Each row comes from the steps of one path. Every step used is in the known rows, and no mark comes twice. Write the path behind each row, first mark first.
Known rows
fatud tuzu siped kifin: [ 2.06  1.50  1.35  2.65  0.18  3.30  1.50  0.68 -0.66 -0.89  1.40 -0.74
  0.13  0.49 -1.50  0.24  2.79  0.57 -0.71  0.39 -0.99 -0.38 -3.33  1.63
  0.48 -1.66  0.27  0.21 -0.08]
rasuran fatud tuzu siped kifin futis: [ 0.80  1.58  1.85  0.69 -0.64  3.10  1.59  0.98  0.69 -1.56  1.13 -1.34
  0.58  1.07 -0.87 -1.06  2.19  0.49 -1.33 -1.88 -4.04  0.46 -3.13  2.04
 -0.23 -0.90 -0.41  0.69  0.65]
siped kifin futis: [ 1.78  0.67  0.72 -3.80 -1.51  0.42  0.69 -0.24 -2.07  0.32 -0.92 -1.33
  2.53 -0.55  0.56  0.66 -0.54 -1.30  4.43  0.91  0.28 -1.26 -1.33  3.45
 -0.77  1.11 -0.64 -0.83  2.15]
rasuran fatud tuzu siped kifin futis sedo: [ 1.75  1.15  1.49  0.78 -1.65  2.14  1.69  0.14  2.00 -1.24  0.75 -0.91
  0.37  0.81 -0.24 -1.82  1.42  1.08  0.33 -2.23 -2.79 -0.03 -0.69  1.96
 -0.34  0.49 -0.49  0.91  0.51]
galuv fatud tuzu siped kifin futis sedo: [-0.63  1.61  0.94  1.19 -0.23  2.13  0.02 -0.32 -1.01  0.03 -0.55 -0.15
 -0.16  0.90 -1.28 -1.57  1.16  0.40  0.72 -0.43  0.89 -2.33  0.15  2.24
 -0.46 -0.01  0.51 -0.65  0.18]
bopufi sedo: [ 0.59 -1.35  0.82  0.34  0.88 -2.55 -0.21  0.03 -1.47  0.23 -0.44  1.06
  0.36 -0.12  1.06  0.85 -1.85  0.35  0.02  0.85  2.06  0.57  0.63  0.17
 -0.75 -0.33 -0.44  0.31 -0.14]
bopufi sedo futis: [ 0.06 -2.05  0.05 -1.68  0.54 -2.18 -1.03 -0.02 -2.10  0.67 -2.17  1.55
  1.33 -1.40  1.39  1.98 -3.19  0.09  1.13  1.43  3.88 -0.90  1.35  0.73
  0.09  1.48  0.13  2.01  1.38]
galuv fatud tuzu siped kifin futis: [-1.86  2.10  1.58  0.83  0.63  2.73  0.00  0.55 -2.26 -0.37 -0.39 -0.50
  0.03  1.17 -1.91 -0.54  1.81  0.00 -0.95  0.04 -0.44 -1.86 -2.80  2.30
 -0.35 -1.18  0.66 -0.67  0.31]
futis sedo bopufi kifin siped rasuran fatud tuzu: [-0.60 -2.06 -1.44  1.66 -1.28 -0.92 -0.73 -0.74  3.60 -1.21  0.16 -0.37
 -0.06  0.18  1.13 -1.32 -2.48 -1.14  0.04  0.28 -1.05  0.55  4.03 -1.40
 -0.40  2.35 -0.32  2.68 -1.95]
tuzu siped galuv: [ 1.57  1.51  0.00  1.31 -0.49 -0.50  0.66  0.55  0.24  1.50  0.49  0.45
 -1.57 -0.58 -1.57  0.09  2.50  0.51 -1.28 -1.87  0.45  1.27 -1.99 -0.57
  1.18 -2.13  1.42 -2.35  0.86]
siped galuv fatud: [-2.20  1.97  0.00  1.16 -0.05 -1.92 -1.98  0.56 -0.19  1.28 -1.90 -0.82
 -1.51  1.62 -1.26 -0.19  0.32 -1.40 -2.96  1.11  3.65  3.11 -4.38 -0.52
 -0.38 -1.84  0.38 -3.45 -0.57]
tuzu siped: [ 0.74  0.61  0.96  0.36  1.51  0.77  1.07  0.43 -0.68  0.09  1.04  1.46
 -1.07 -0.45 -0.52  0.43  1.93  2.02 -1.06 -1.35 -1.58 -0.69  0.98 -0.73
  0.39 -1.84 -0.36 -1.63  0.01]
rasuran fatud tuzu: [-0.62  0.68  1.92  2.35  1.21  1.33  0.19  1.31  2.32 -2.93  0.99 -1.95
 -0.53  2.60  0.30 -0.33  0.89  0.79 -5.19  1.68 -2.41  3.95 -2.68  0.10
 -1.46 -1.45 -2.70 -0.11 -1.76]
sedo bopufi kifin siped: [-0.89 -3.16 -1.08 -2.64  1.51 -1.36 -0.87 -0.43 -1.00 -0.19  0.23  2.01
  1.12 -1.68  2.62  2.18 -2.71 -0.72  1.82  1.16  0.70 -2.14  2.84 -0.83
  0.61  1.79 -0.41  1.27  0.22]
rasuran fatud galuv: [-0.41  1.03 -0.11  3.44  1.76 -2.05 -0.70  1.06  0.69 -2.45  0.68 -1.67
 -0.55  2.04  1.04 -0.91  0.93  1.07 -5.46 -2.42 -1.94  6.63 -2.40 -0.31
 -1.00 -0.50 -3.14 -0.65 -1.44]
bopufi kifin siped: [-1.13 -1.58 -0.09 -3.12  1.92 -1.95 -2.17  0.52  0.65 -0.77  0.36  1.28
 -0.15 -0.48  2.23  1.09 -1.85 -0.47 -0.09  1.39 -0.50 -2.31  0.65 -1.66
 -0.05  1.19 -0.91  0.36  0.07]
futis sedo bopufi kifin siped galuv fatud tuzu: [-1.48 -1.87 -1.81  0.62 -0.55 -2.30 -2.27 -1.09  1.49  0.45 -0.56  0.82
 -0.37  0.01  1.48  0.04 -2.34 -1.55  0.96  1.08  4.41 -0.60  1.93 -0.25
  0.63  2.04  0.88  0.76 -0.71]
siped rasuran: [-0.31  1.29  0.03  0.62 -0.88 -0.25 -0.31  0.33  0.49 -0.16 -0.94 -2.20
 -0.52  0.74 -1.71 -0.70 -0.19 -1.18 -1.87  1.85 -2.13  2.55 -0.15 -1.01
 -1.85 -0.89 -0.69 -1.52 -1.77]
kifin siped rasuran fatud: [-3.48  0.28  0.31  0.11  0.00 -1.60 -1.89  0.94  3.29 -1.74  0.73 -1.89
 -1.52  1.03 -0.96 -2.61  0.20 -1.53 -3.59  1.05 -6.43  1.86 -0.60 -1.36
 -0.94 -0.12 -1.52 -0.53 -3.08]
kifin futis sedo: [ 1.82 -0.76  0.50 -4.43 -0.43 -1.87  0.25 -1.14  0.03  0.11 -1.10  0.05
  1.26 -0.65  2.12  0.02 -2.25  1.06  3.77  1.03  0.29 -1.16  5.32  2.81
 -1.49  2.51 -1.72 -1.53  1.24]
sedo bopufi kifin siped galuv fatud rasuran: [-3.91 -1.37 -1.92 -0.32  1.11 -3.35 -3.18 -0.04 -1.50  1.29 -1.08 -0.11
 -0.36 -0.53  0.79  0.82 -1.37 -2.73 -1.11  1.46  2.62  0.44  0.16 -2.05
  1.19  1.89  1.27  0.88  0.02]
bopufi kifin siped sedo: [-0.54 -1.55 -1.02 -3.60  0.88 -1.36 -1.67 -0.06  1.37 -0.06  0.58  0.61
  0.22 -0.45  1.79  0.35 -1.54 -0.55  1.80  1.54  0.63 -2.78 -2.03 -2.18
  0.61  0.91 -0.57  1.38  0.23]

Write each row's path
[-0.66  0.43  0.22  1.30 -0.36  2.20  0.81 -0.90 -2.13  0.42 -0.73  0.49
  0.76 -0.01 -1.01 -0.63  0.12  0.22  2.51 -0.61  1.42 -2.61  1.69  3.09
 -0.01  0.66  1.09  0.33  0.25]
galuv fatud tuzu siped kifin futis sedo bopufi
[ 0.81 -2.37 -0.76 -4.73  0.19 -0.37  0.62 -0.88 -2.98  0.58 -1.29  1.38
  2.52 -1.85  2.64  3.22 -3.63 -0.27  3.67  0.00  1.86 -1.70  4.24  0.82
 -0.57  2.29 -0.06  0.70  2.53]
sedo bopufi kifin futis
[-2.21 -1.87 -0.93  1.10  0.07  0.15 -0.97  0.28  1.73 -1.70  0.54 -0.76
  0.27  0.25  0.38  0.00 -1.84 -1.95 -1.98  0.70 -3.10  1.07  0.30 -1.98
 -0.24  0.93  0.05  2.43 -1.62]
sedo bopufi kifin siped rasuran fatud tuzu
[-2.52  2.10  0.48  3.04  0.26 -0.43 -1.98  0.97  0.49 -0.10 -0.80 -2.12
 -1.55  2.47 -1.90 -0.13  1.12 -1.43 -4.53  2.17  3.02  3.70 -5.98  0.61
 -0.40 -1.87  0.44 -2.58 -0.91]
siped galuv fatud tuzu
[-3.31  2.41  1.04  4.46  1.29  2.37 -0.90  1.06 -0.33 -0.67 -0.27 -1.26
 -2.22  2.25 -3.96 -1.51  2.38  0.06 -5.73  0.91 -1.96  1.21 -2.11 -1.03
 -0.97 -2.61  0.62 -1.20 -2.40]
galuv fatud tuzu siped rasuran
[ 3.22  0.75  0.34 -1.87 -2.11  0.86  1.76 -0.81 -0.95  1.33 -0.06  0.69
  1.04 -1.62  0.10 -0.82  0.55  0.91  5.29 -2.71 -0.07 -3.40  2.53  2.58
  0.43  1.10  0.68 -0.41  2.04]
tuzu siped kifin futis sedo
[-5.45  0.69 -0.38  0.44  1.45 -4.18 -4.33  0.80  0.52  0.28 -0.17 -2.00
 -2.03  1.21 -0.85 -1.60  1.40 -2.38 -3.89  3.08 -0.23  1.80 -3.00 -0.34
  0.66  0.53  0.11 -1.62 -1.60]
kifin siped galuv fatud rasuran
[ 1.36 -0.57 -0.93 -0.29  0.07  1.53  2.53 -0.81 -1.47  1.44  1.34  1.50
  0.49 -1.47 -0.47  0.61  1.01  1.44  2.73 -1.50  0.62 -1.53 -0.18 -0.71
  1.27 -1.62  0.84  0.64  0.42]
tuzu siped sedo bopufi
[ 1.78 -0.06  0.56  1.14 -1.84  2.37  2.44 -0.48  0.76 -0.73  0.87 -0.19
  1.33 -0.12  0.27 -1.11  0.64  0.70  2.08 -2.90 -1.98 -0.19  1.22  2.54
  0.25  0.76  0.00  1.69  0.61]
rasuran fatud tuzu siped kifin futis sedo bopufi
[-0.53  2.16  0.66  3.12 -0.82  1.25  0.80  1.01  1.59 -0.03  0.29 -0.68
 -2.15  0.69 -2.64 -2.17  2.20  0.50 -3.89 -2.90 -5.12  2.33 -0.57 -2.77
 -0.43 -2.26  0.03 -0.87 -1.72]
tuzu siped rasuran fatud
[-1.57 -2.28 -1.12 -2.87  0.86 -1.33 -0.31 -0.87 -0.15 -0.22  1.55  0.64
  1.17 -1.10  1.35  0.08 -0.95 -0.40  3.24  2.86 -0.66 -2.03 -0.53  0.69
  1.15  0.47 -0.81  1.20 -1.01]
kifin siped sedo bopufi
[ 2.27 -1.23 -0.32 -5.12 -0.66 -1.59 -0.46 -0.97  0.11  0.73 -1.71  0.88
  1.31 -1.09  3.00  1.07 -3.42  0.57  3.77 -0.34  2.55 -2.15  4.89  0.07
 -1.41  3.11 -0.82 -0.31  2.31]
bopufi kifin futis sedo
[ 0.16  1.85  1.23  4.14 -0.18  1.34  0.62  1.42  2.85 -1.30  1.46 -1.08
 -1.84  1.80 -1.62 -0.99  3.30  0.76 -5.49 -1.73 -2.08  4.04 -4.42 -0.63
  0.54 -2.56  0.21 -0.55 -0.78]
rasuran fatud tuzu siped galuv
[ 3.25 -0.45 -0.52 -1.93 -2.22  0.87  2.40 -1.53 -2.21  1.74 -0.05  1.41
  1.90 -2.57  0.61  0.14 -0.21  0.60  7.10 -3.04  0.56 -3.35  4.26  2.78
  0.89  1.64  1.14  0.47  2.21]
tuzu siped kifin futis sedo bopufi
[ 2.17 -1.92 -0.83 -0.23 -0.52 -1.82  1.12 -1.56 -0.24  0.37 -0.44  1.24
  0.88 -0.85  2.29  0.68 -2.42  0.90  3.49  0.97  3.05  0.52  5.56  0.93
 -0.75  1.51 -1.24 -0.31 -0.75]
futis sedo bopufi
[ 0.92 -3.29 -1.48 -2.05  0.02 -2.71 -0.74 -1.48  0.73  0.28  0.03  2.32
  0.91 -1.69  3.50  0.81 -3.49  0.16  4.23  0.76  2.38 -2.15  6.39 -0.68
  0.27  3.12 -0.67  1.30 -0.41]
futis sedo bopufi kifin siped
[ 1.33 -1.92 -1.77 -5.67 -0.92  0.14  1.21 -1.34 -2.20  1.25 -0.97  0.36
  2.89 -1.49  1.95  2.11 -2.97 -0.39  5.71  0.29  2.95 -2.00  0.43 -0.27
  0.19  1.47  0.18  1.84  2.32]
siped sedo bopufi kifin futis
[-1.48  2.21  0.18  2.54  0.30 -0.53 -0.51  0.71 -0.30  1.80 -0.60  0.76
 -2.45  0.45 -2.34 -0.63  2.49  0.21 -3.08 -1.75  1.59  1.27 -2.95 -1.42
  0.87 -2.75  1.85 -2.91  0.13]
tuzu siped galuv fatud
[ 1.22  1.43  0.78  3.11  0.13  1.42  0.39  0.89  1.10 -0.21  1.32 -0.88
 -1.47  0.73 -2.05  0.06  3.16  0.51 -3.22 -0.12 -0.26  2.02 -3.29  0.83
  1.02 -2.20  1.33 -1.17  0.24]
fatud tuzu siped galuv
[-2.46  2.73  0.02  3.23  0.69 -1.34 -1.49  0.88 -0.91  1.85 -0.65 -0.69
 -2.62  0.82 -2.58 -1.05  3.41 -0.35 -4.37 -1.16  0.69  2.19 -2.44 -1.72
  0.83 -1.63  1.79 -2.16 -0.39]
tuzu siped galuv fatud rasuran
[ 1.47 -1.64 -1.92 -2.64 -0.58  0.10  1.25 -0.98 -1.21  1.18 -0.58  0.57
  1.98 -0.87  1.82  2.00 -2.30 -0.31  3.72  0.98  3.86 -0.91 -1.23 -1.86
  0.33  0.38  0.05  1.90  1.06]
siped sedo bopufi kifin
[-0.97 -2.02 -1.43 -5.15  0.55 -1.44 -2.22 -0.16  0.96  0.35 -0.61  1.00
  1.26 -1.51  2.10  1.12 -2.74 -0.76  2.77  1.77  1.76 -4.21 -0.83 -1.77
  1.15  1.99 -0.09  2.61  1.56]
bopufi kifin siped sedo futis
[ 1.97  1.16  1.56 -0.19 -0.19  3.31  1.47  0.31 -1.51 -0.69  0.87 -0.83
  1.08 -0.11 -1.40  0.31  2.30  0.44  1.19  0.00 -1.82 -1.85 -1.65  3.37
  0.24 -0.43  0.63  0.24  1.48]
fatud tuzu siped kifin futis
[ 2.71 -2.33 -1.49 -0.83 -0.65 -1.73  0.50 -1.62  0.00  0.96 -1.01  1.91
  1.05 -1.26  3.19  1.75 -3.61  0.48  3.77 -0.26  4.82 -0.43  6.05 -0.93
 -0.50  2.34 -0.66  0.78  0.39]
futis sedo bopufi kifin
[ 1.90 -0.92 -1.58 -1.29 -0.02  1.39  1.99 -0.77 -1.38  1.86  0.57  2.36
  0.69 -1.70  0.33  1.39  0.07  1.16  3.25 -2.35  1.91 -2.28 -0.15 -2.77
  1.65 -0.79  1.37  1.72  1.36]
tuzu siped sedo bopufi kifin
[ 0.23  1.64  0.88  3.52  0.28  2.73  0.80  0.83  0.53 -1.11  1.00 -1.65
 -1.46  0.88 -3.32 -0.87  2.67  0.37 -3.90  0.49 -3.44  1.29 -0.24 -0.46
 -0.58 -2.09  0.57 -0.29 -1.51]
fatud tuzu siped rasuran
[ 0.00  1.72  0.24  1.96 -0.52  1.28  0.88  0.47  0.14  0.65  0.15 -0.50
 -1.69 -0.24 -2.83 -1.04  1.92  0.55 -1.98 -1.43 -3.15  0.81  1.17 -2.23
 -0.26 -1.92  0.78 -1.37 -1.10]
tuzu siped rasuran
[-0.33  1.19  2.00  3.64  1.34  2.24  1.13  1.52  1.93 -2.29  1.65 -0.51
 -1.46  1.91 -0.83 -0.65  2.63  1.89 -5.32 -1.12 -3.54  2.49 -2.03 -0.36
 -0.32 -2.49 -1.22  0.08 -1.21]
rasuran fatud tuzu siped
